Known rows, with every way that one mark hangs from another:
Z_10(Z_725(Z_312(Z_579) Z_769 Z_864)): [ 2.491 -3.827  1.454  1.481  3.354 -0.111 -1.457 -2.233  0.267 -0.289
 -1.506  0.853  0.352 -1.025 -1.878 -0.210  0.073  2.381 -0.450  1.221
 -0.638  0.442 -1.497]
Z_258(Z_671(Z_725(Z_864(Z_579)))): [ 0.935 -2.087 -0.811  0.207 -0.868 -1.774  0.048  1.532  0.404 -3.570
 -2.351 -1.571 -1.511 -0.321  0.723 -0.284  0.381 -0.397  0.141 -1.193
 -2.541 -4.337 -0.304]
Z_258(Z_671(Z_725(Z_769))): [-0.473 -2.504 -1.343  2.154 -2.996 -0.650 -0.622 -0.889  0.908  1.562
 -2.728 -0.635 -0.075  2.036  0.814  0.559 -1.573 -2.114 -0.038  0.047
 -0.290 -0.879 -0.690]
Z_769(Z_725(Z_312)): [ 0.709  1.705  0.820  0.498  0.958  1.413  1.639  0.712 -2.748  2.133
 -0.796 -2.411 -2.003 -0.752  1.880  0.856  1.410 -0.044  1.546 -1.483
  0.318 -1.744  3.041]
Z_725(Z_312(Z_579) Z_769 Z_864): [ 2.210 -2.485  0.410 -0.770  2.133  1.111  0.031 -1.387  0.571 -0.655
 -0.732 -0.128  0.583  0.226 -1.045  0.277  1.170  1.589  0.017 -0.181
 -0.161  0.284 -2.294]
Z_312(Z_579 Z_725(Z_769)): [ 0.786 -2.940  0.515 -2.364 -1.991  3.350 -0.143 -4.369 -0.180 -0.226
  0.887  0.186 -1.020 -1.147  0.518 -0.451 -1.276 -1.976 -0.062 -0.136
  0.783  4.647 -1.244]
Z_769(Z_725(Z_312 Z_864)): [ 1.976  0.432  1.496  1.647  2.694  1.317  0.578  1.539 -2.794  0.233
 -0.499 -2.341 -1.014  0.177  0.151  0.550  1.270  1.638  1.793 -1.153
 -0.487 -3.735  1.295]
Z_864(Z_725(Z_312)): [-0.683  3.489  0.708 -0.615 -0.314  1.869  2.219  1.181  0.844 -0.488
 -1.353 -1.074 -1.916 -1.767  0.739 -0.576  0.968  0.578 -0.171 -1.159
 -0.519 -1.759  1.508]
Z_10(Z_725(Z_769)): [ 1.727 -1.090  0.655  0.722 -0.656  0.485 -0.065 -1.583  0.243  1.419
 -0.336  1.355 -0.950 -0.236  0.082 -0.270 -1.419 -1.587  0.718 -0.337
  0.211  1.564  0.981]
Z_579(Z_864): [ 1.176  4.162  0.244 -2.346 -1.007 -0.762  2.626  1.191 -1.570 -1.876
  1.628 -0.013 -2.396  1.349  0.709 -1.242  1.198 -1.300  2.146 -0.377
  0.431  1.801  0.315]
Z_671(Z_258): [ 0.981  1.130 -0.916 -2.443 -2.334 -1.915  2.154  1.708  0.388  1.206
  0.346 -2.091 -0.992 -0.521  3.142  0.871 -1.472 -2.924  1.240 -1.247
  1.516 -1.579 -0.918]
Z_312(Z_579(Z_864(Z_725(Z_10 Z_769)))): [-2.614  0.457 -1.853 -2.875 -0.035 -0.993  0.023 -0.197  0.037 -2.004
  2.371  3.066  0.824  1.417 -3.342 -2.500  1.607  0.793 -1.132  2.238
 -0.078  4.634 -0.729]
Z_671(Z_258 Z_725(Z_864)): [ 0.431 -2.443 -0.446  1.021 -0.328 -2.139  0.579  1.818 -0.102  1.012
 -1.255 -2.927  0.467 -0.153  2.999  0.067 -2.805 -1.243  2.157  0.696
  0.698 -5.039 -3.467]
Z_579(Z_312 Z_864(Z_725(Z_10 Z_769))): [-2.215  4.487 -1.566 -0.194 -0.418 -1.750  0.606  2.149  0.461 -1.354
  2.982  3.248  1.352  2.494 -5.107 -2.617  3.057 -0.132 -1.052  3.146
  0.245  1.852  2.009]
Z_864(Z_725): [-0.827  2.567  0.030 -2.712 -1.485  2.551  2.987  1.215  0.499 -1.330
  0.090 -0.507 -2.339 -0.801  0.107 -1.620 -0.259 -0.932  0.877 -1.334
 -0.452 -0.717  0.780]
Z_769(Z_725(Z_10 Z_312)): [-0.745  1.546  0.935  1.711  1.641  0.717 -0.474  0.898 -2.661  3.612
  0.025 -1.545  0.260  0.037  1.146  2.185  0.186  1.198  0.212 -0.963
  0.736 -1.232  2.817]
Z_10(Z_725): [ 1.650  0.598  1.854 -0.178 -0.021  0.603  1.065 -0.629 -0.594  0.797
 -0.533 -0.303 -2.290 -1.092  0.937 -0.260 -1.990 -0.857  1.352 -0.638
  0.051  0.189  0.978]
Z_725(Z_10 Z_312 Z_769 Z_864): [ 1.210 -0.341  0.962  2.548  1.914  0.500 -1.888  0.192  0.783  1.286
  0.245  0.796  2.705  1.634 -0.974  2.313 -0.458  2.065 -0.488 -0.834
  0.181 -1.014 -0.778]
Z_864(Z_579): [ 1.584  2.068 -0.601 -4.356 -1.526  0.557  3.047  0.903  0.169 -2.088
  0.430 -0.815 -3.075 -2.387  2.586 -0.628  1.814 -2.352  1.056 -3.054
 -0.636 -0.045  2.102]
Z_769(Z_725(Z_10 Z_312(Z_579))): [-1.026 -0.690  0.381 -0.728  2.723  0.539 -0.371 -0.630 -2.972  3.051
 -0.069 -1.742  0.255 -0.666  0.141  1.384  0.643  2.013 -0.251  0.027
  0.780  0.702  1.145]
Z_725(Z_10 Z_769): [-0.030  0.131 -0.345 -0.390 -1.042  1.140 -0.428 -0.514  0.558  2.533
  1.294  1.048  1.270  1.708  0.110  1.556 -1.496 -1.281  0.186 -1.280
  1.053  1.945  0.094]
Z_10(Z_725(Z_312(Z_579))): [ 1.316 -0.803  1.826 -0.595  2.183 -0.186  0.553 -2.048 -0.487  0.981
 -2.098 -0.921 -1.860 -2.758  0.666  0.122 -0.256  1.499 -0.304  0.471
  0.154  1.219  0.118]
Z_10(Z_725(Z_312)): [ 1.564  1.633  2.425  1.738  1.215  0.029  0.533 -0.637 -0.227  1.606
 -1.871 -0.831 -1.771 -2.001  1.517  0.851 -0.871  0.638  0.212 -0.627
 -0.013 -0.686  1.825]

Rows:
[ 0.422 -1.552  0.176  3.086  1.019 -2.863  0.028  1.791  0.357  1.804
 -2.719 -3.512  1.044 -1.054  3.871  1.144 -1.682  0.196  1.173  0.764
  0.640 -5.954 -2.758]
Z_671(Z_258 Z_725(Z_312 Z_864))
[-0.370 -0.799  1.090  0.970 -2.148  2.674 -2.147 -2.915  0.091  1.598
  1.808  1.063  1.086  0.311  0.735  1.572 -2.855 -1.618 -0.622 -0.706
  1.026  3.258  0.213]
Z_312(Z_725(Z_10 Z_769))
[ 1.103 -2.015  0.603  0.096 -0.802  1.501 -2.648 -1.377  0.579 -2.787
  2.185  1.719  1.039 -1.085 -0.140  0.465 -0.450 -0.555 -0.855 -1.305
 -0.894  1.112  0.701]
Z_312(Z_725(Z_10 Z_769 Z_864(Z_579)))
[-2.041  0.534 -0.918 -0.597 -1.395  1.866 -0.109  0.426  1.346  0.737
  1.147  1.836  0.977  0.804 -1.461 -0.417 -0.778 -0.540 -0.822 -0.515
 -0.011  0.977  0.739]
Z_864(Z_725(Z_10 Z_769))
[ 1.314 -1.239  0.331  0.541  0.619  1.192 -1.381  0.387  0.308  0.508
  1.708  1.276  2.245  2.625 -1.656  1.124 -1.637  0.550  0.450 -1.011
  0.227 -0.058 -1.624]
Z_725(Z_10 Z_769 Z_864)
[-2.417  5.506  0.319  0.523  0.742 -1.485  0.300  2.131 -0.130 -1.258
  0.773  0.963 -0.078  0.477 -0.896 -0.720  1.738  2.179 -1.125  1.103
 -0.439  0.486  1.622]
Z_579(Z_864(Z_725(Z_10 Z_312)))
[-2.280  3.143  0.654  0.373  0.392  1.172  0.358  1.332  0.885  1.070
 -0.441 -0.282  0.224 -0.916 -0.064  0.755 -0.266  1.739 -1.323 -0.785
 -0.130 -1.272  1.312]
Z_864(Z_725(Z_10 Z_312))
[-1.009 -3.477 -0.845  5.095  1.180 -3.623 -3.096  0.810  1.364  3.828
 -1.870 -1.121  4.293  0.565  2.059  2.361 -2.375  0.571 -0.564  1.751
  1.114 -4.143 -2.753]
Z_671(Z_258 Z_725(Z_10 Z_312 Z_769 Z_864))
[-1.026 -1.704 -1.636  1.853 -0.435 -4.137 -1.208 -1.512  0.062 -0.434
 -3.032  0.044 -0.085  1.797 -0.197 -0.412  1.992  0.693 -1.338  2.996
 -0.461  1.756 -1.282]
Z_258(Z_671(Z_725(Z_312(Z_579(Z_864)) Z_769)))
[ 0.450 -0.861  0.016 -2.257 -1.573  0.614 -0.165 -3.524 -1.193 -2.582
  1.965  1.600 -1.409  0.175 -0.357 -2.059  0.789 -1.568  0.447  1.570
  0.647  6.353 -1.046]
Z_312(Z_579(Z_864) Z_725(Z_769))
[-0.917 -4.521 -1.472  3.122 -0.204 -2.878 -2.278  0.992  0.945  3.006
 -0.508 -0.525  4.030  1.568  1.519  1.244 -3.432 -0.849  0.353  1.412
  1.225 -3.237 -3.469]
Z_671(Z_258 Z_725(Z_10 Z_769 Z_864))
[-1.023  3.046 -1.431 -1.526 -1.875 -0.271  1.775  1.042  0.298 -2.982
  1.472  2.498 -1.498  1.358 -1.503 -3.073  2.218 -1.265  0.668  0.860
 -0.587  2.215  1.005]
Z_579(Z_864(Z_725(Z_769)))
[-0.907  1.743 -0.410  0.369 -0.892  1.894  1.136  0.230  1.783  0.050
 -1.123  0.564 -0.628 -0.912 -0.112 -0.698  1.426 -0.279 -0.714 -0.640
 -0.387 -0.445  1.465]
Z_864(Z_725(Z_312 Z_769))
[ 0.848 -2.064  0.443  2.173 -0.624 -0.574 -0.418  1.086 -0.296 -1.060
 -2.492 -2.084 -0.311  2.076 -0.141  0.528 -2.315  0.318  0.889 -0.340
 -1.252 -4.293 -2.294]
Z_258(Z_671(Z_725(Z_864)))
[-0.586 -1.401  1.600 -2.409 -0.563  2.620 -1.031 -3.312 -1.051  0.533
  1.549 -0.758 -0.191 -1.128  0.585  0.840 -2.969  0.175 -0.603 -0.120
  0.941  3.911 -1.497]
Z_312(Z_579 Z_725(Z_10))
[ 0.719 -1.107  1.042  4.070  0.684 -1.200 -1.148  0.781  0.207 -0.160
 -4.010 -2.594  0.040  1.185  0.655  1.490 -1.092  1.889 -0.244  0.006
 -1.250 -4.996 -1.462]
Z_258(Z_671(Z_725(Z_312 Z_864)))
[-0.012  0.761 -0.390 -0.578 -1.885  0.679 -0.919 -1.266  1.040 -0.525
  2.535  1.592  0.584 -1.676 -1.323  0.049  1.628 -2.389 -1.817  0.208
  0.349  2.249  3.296]
Z_864(Z_579(Z_312(Z_725(Z_10 Z_769))))
[ 0.838  2.700  0.376 -2.745  1.314 -1.676  2.128 -0.506 -1.336 -1.477
  0.086 -0.593 -1.909 -0.209  0.639 -0.878  2.759  1.202  0.511  0.899
  0.439  2.784 -0.430]
Z_725(Z_312(Z_579(Z_864)))
[-2.584  2.282 -0.728 -3.853  0.495 -1.040  1.121  0.831 -0.896 -2.656
  2.158  1.339 -0.433  0.693 -2.530 -2.384  1.085  1.653 -0.614  1.842
 -0.308  3.416 -0.630]
Z_312(Z_579(Z_864(Z_725(Z_10))))
[-2.004  0.666 -2.189 -2.437 -1.747  0.518  0.415  1.076  1.860 -1.719
  1.243  2.383  0.149 -1.564 -0.671 -1.254  1.746 -1.257 -1.568 -1.471
 -1.132  0.798  2.739]
Z_864(Z_579 Z_725(Z_10 Z_769))
[-2.486 -0.785 -0.833 -0.935  0.973  0.970 -0.770 -0.948  1.545  1.040
 -0.390  1.194  1.462 -0.779 -1.842 -0.091  0.904  1.832 -2.481  0.707
  0.014  1.970 -0.256]
Z_864(Z_725(Z_10 Z_312(Z_579) Z_769))
[ 0.942  1.076 -0.630 -0.973  2.600 -0.782  0.528  3.317 -2.496 -1.470
  2.580 -0.392  0.210 -0.174 -3.274 -0.692  3.486  0.456  0.389 -0.051
 -0.745 -3.337  3.565]
Z_769(Z_725(Z_10 Z_864(Z_579(Z_312))))
[ 0.531 -4.137 -2.887  0.250 -1.223 -3.471 -0.060  1.490  1.453 -0.916
 -1.149 -0.701  0.801 -1.751  3.194 -0.826  0.404 -2.916  0.898  0.150
 -0.460 -3.979 -1.333]
Z_671(Z_258 Z_725(Z_769 Z_864(Z_579)))
[ 2.164 -1.839  1.649  1.013 -1.224  3.510 -1.206 -2.118 -0.044 -1.692
  1.235  0.474 -0.379  0.505 -0.309 -0.035 -1.895 -1.117  1.074 -0.947
 -0.105  0.698 -1.396]
Z_312(Z_725(Z_769 Z_864))
[ 0.828 -2.717  0.370  0.244  2.982  0.504 -1.866 -1.149  0.619  0.806
  0.180  0.633  2.683  1.025 -1.900  1.608  0.055  2.785 -1.090  0.206
  0.366  0.873 -2.551]
Z_725(Z_10 Z_312(Z_579) Z_769 Z_864)
[-2.477  3.657 -0.693  1.491  0.076 -1.618 -0.730  1.130  0.667 -0.720
  0.954  2.560  1.168  1.163 -1.641 -0.703  2.153  1.381 -1.592  1.503
 -0.179  1.781  1.688]
Z_579(Z_864(Z_725(Z_10 Z_312 Z_769)))
